What can hang from each mark:
R: K V W
V: E W
S: V
E: S V
W: E R S
K: R V W

Each row was made from one small tree. The marks that hang from a mark follow it in brackets, in alphabetical order. Every link used is in the known rows. Write each row's tree.
Known rows:
V[E[S] W[R[K]]]: [ 12  -5  -2 -27   6 -12 -15 -15   6 -14   1 -10 -10  36  14  -8 -16  18
 -11   2   1   8 -21]
W[E R[K V] S]: [-11   1   1 -23  -8 -20 -13  -8  -3  -4 -16  13 -16  33  18   0 -22  -8
 -21   6   8  12 -11]
W[R[K] S]: [ -9  -2  -7 -10  -1 -22 -12  -4  -2  -6 -10   4 -15  34  16  -8 -11   7
  -9   8   5   8  -8]
V[W[R[K]]]: [  9  -6 -12 -12   5  -7  -8 -10   8 -16  -6  -8 -13  26  21 -11 -10  10
 -11  13  11   7 -12]
K[R[V W]]: [ -4   6  -2  -8  -4  -1   4  -5   3   6 -15  -4 -22  35  34 -20  -2  -4
 -23   8   5   4  -4]
R[V]: [ -8  -5  -5  -9  -3  -3  -3  -6   0   0  -8   1 -16  13  24  -5  -9  -1
 -20  10  12   0  -9]
V[W]: [  9  -7 -10  -7   3   2  -2  -9  10 -12   3  -7 -21  18  20  -9 -10  11
 -15   9  11   3 -23]
W[E[V]]: [ -5   0  13  -5   0   2   3 -10  -1 -12  -4  15 -18   7   8   1 -24  -6
 -19   8   7   1 -25]
W[S[V]]: [ -8  -1  -1  -6  -4  -7   0  -2  -1  -1  -3   8 -20  21  10 -15  -9   7
 -10  -1   4  -6 -23]
K[V]: [-11   4  -4  -2   7   9   7   0  -2  -6  -5   3  -7  18  22   4 -12   3
 -11  15  15  -9 -19]
R[K V W[E S]]: [-13   7  -5 -29  -9 -17  -9 -10   1   4  -9  15 -24  34  27  -1 -20 -10
 -35   3   6  15 -10]
R[V[E] W]: [ -3   0  -2 -22  -3  -6  -1  -8   3  -2  -6   1 -17  28  32 -14 -12  -5
 -28   5   3   2 -12]
E[S V]: [ -8  -2  14  -5   6 -14  -7  -7  -8  -5  -6  17 -26  12   2  -3 -15  11
 -13  -4  -6  -3 -20]
R[V W[E[S]]]: [ -7   3   5 -21  -2  -6  -7  -7   1  -1 -12  17 -32  23  23 -10 -18 -11
 -31   2   3   9 -15]
W[E R S]: [ -7   0   6 -10  -3 -12  -7  -5  -1 -10 -10  12 -23  30  14  -8 -21  -6
 -12   6   6   8 -23]
S[V[E]]: [  3  -3   2 -12   2   9   5  -7   3  -9  -1  -3  -2  14  11 -18 -10   9
  -9   6   7 -11 -22]
K[W[E R[V] S]]: [-18  10   6 -13   3  -8  -6  -5  -6 -11 -21  13 -32  33  22  -9 -22  -6
 -21   2   7   4 -24]
R[K V]: [ -9  -2 -11 -18  -3  -7  -8  -9  -1   1  -8  -1  -7  16  23   3  -9   4
 -23  14  14   7   0]
S[V[W[E R[K]]]]: [ 10  -3  -4 -15   3   6   0  -9   7 -18 -12   2  -8  19  11 -18 -15   3
 -11   8  12  -1 -20]
S[V[E W]]: [ 13  -5  -2 -17   2   9   4 -11   8 -14   2  -8  -6  19  13 -18 -11  12
 -10   2   7 -10 -27]
K[R[V[E] W]]: [ -2   7   1 -16  -5  -1   4  -8   4   6 -11  -9 -15  39  35 -18  -5  -3
 -23   6   2   3  -8]
K[R]: [ -2   4  -1   1  -1   6   4  -6   3   2  -6 -11 -15  26  22 -14  -2   6
 -10  12   9   2 -12]

Write each row's tree:
[ 12  -5   0 -23   4  -4  -9 -15   7  -9  11 -10 -17  28  13  -6 -16  18
 -14  -1   0   3 -31]  V[E[S] W]
[ -5  -1   1 -13  -4  -6   0  -5   0  -1   2   3 -13  25  11 -13 -12   8
 -10  -3   1  -8 -27]  W[S[V[E]]]
[ -6   2  -7 -10   3  -1   3  -3   1  -6   0   1 -15  31  24   6 -14   6
 -12   5  10  -7 -29]  K[V[W[S]]]
[ 11  -5  -1 -11   3   8   2  -7   6 -19 -12   3 -13  17  12 -22 -15   2
 -10   6  10  -5 -24]  S[V[W[E R]]]
[ -6  -5  -8 -13   1 -12 -10  -5  -2  -7 -19   0  -6  23  24  -8  -8   1
 -15  15  12   6   3]  W[R[K V]]
[ -4  -1  -2 -19  -2 -17  -7  -6  -2  -8 -11   1  -3  36  12 -16 -12   9
  -6   2   2  -2 -13]  W[R[K] S[V[E]]]
[ 14  -7  -1 -16   4   4   2  -9   7 -18  -6  -8  -4  24  15 -24 -11  10
  -7   4   5  -9 -24]  S[V[E W[R]]]
[-18   8  -5 -28  -1 -12  -9 -12  -4   0  -7  -3 -12  34  25   5 -18   8
 -27   3   7   4 -14]  R[K[W[S]] V[E]]
[  9  -5  -9 -11   5   2  -1  -7   5 -16 -12  -2  -8  20  14 -22  -8  10
  -8   7  10  -5 -15]  S[V[W[R[K]]]]
[ -1  10   0 -17  -1   3   9  -8   3   2   0 -15  -5  51  30   2 -12   9
 -11   2   5  -8 -29]  K[R V[E W[S]]]
[ -1   3   2 -14   9   4   0  -5   0 -15 -10   7 -14  29  20   2 -20   1
 -11   9  11  -3 -27]  K[V[W[E[S] R]]]
[-24  18   6  -9  10   2   3   1  -9 -15 -22  15 -23  38  24   2 -26  -5
 -14   6  11  -6 -32]  K[V W[E R S]]
[ -1   3   0 -15  -9  -3   0 -10   4   6  -7  -6 -22  37  28  -7 -10  -1
 -21   3   7   5 -18]  K[R[V[W[E S]]]]
[  4  -2  -3 -14  -4  -5  -5 -12   8  -8   7   3 -29  26  16  -2 -21   3
 -19   1   8   7 -34]  V[W[E S]]
[ -3   2  10 -13   3   6  -4  -8   1  -6  -3  15 -21  11   2  -9 -20   1
 -15   4   7   2 -27]  W[E[S[V]]]
[ -4   1   3 -26  -1 -10  -7  -8   1   1  -6   5 -22  31  27 -13 -13   0
 -27  -1  -2   4 -13]  R[V[E[S]] W]
[ -2   0  10 -11   5  -4 -10  -6  -1 -13 -13  13 -22  20   8 -11 -21  -2
 -11   9   6   9 -20]  W[E[S] R]
[-18  16   5 -15  -2  -5   2  -8  -4   6 -13  -8 -25  47  30 -10 -11   6
 -21  -3   1  -1 -21]  K[R[V[E]] W[S]]
[  8  -2   1 -16   3   2  -8 -13   8 -11   4   4 -27  19  11  -4 -20   7
 -18   4   8   9 -31]  V[W[E[S]]]
[-12  13   9 -10  11  11  -2  -7  -3 -13 -12  14 -31  17   8 -11 -21   4
 -17   2   8   0 -31]  K[W[E[S[V]]]]
[-20  17  10  -9  18   9   0  -1  -9 -18 -24  16 -23  31  19   0 -25  -2
 -13   8  12  -5 -28]  K[V W[E[S] R]]
[ -7   0  -5 -12  -1 -17  -8  -2  -3  -7 -16   7 -10  32  12 -17  -8   7
  -6   3   4  -1 -10]  W[R[K] S[V]]
[ -7   6   1 -12  -3  -7  -2  -6   4  -4  -2  16 -33  29  20 -11 -19  -8
 -24   3   3   9 -25]  R[W[E S]]
[ -7   2  19 -10   3  -4  -5 -10  -4  -8  -4  21 -26  10   1   2 -25  -1
 -18   0   0   3 -27]  W[E[S V]]
[  1  -5   0 -22  -2  -3  -8 -12   4  -4  -4   5 -25  19  20  -2 -18   0
 -25   3   9   6 -22]  R[V[W[E[S]]]]
[-14  11   7  -8   7   0  -1  -3  -4 -16 -21  14 -29  30  14 -18 -21  -2
 -14   1   6  -2 -29]  K[W[E R S[V]]]
[-12   9   3  -9   8  -5  -1  -3  -4 -15 -18   4 -23  35  17 -21 -15   9
  -9  -1   2  -7 -25]  K[W[R S[V[E]]]]
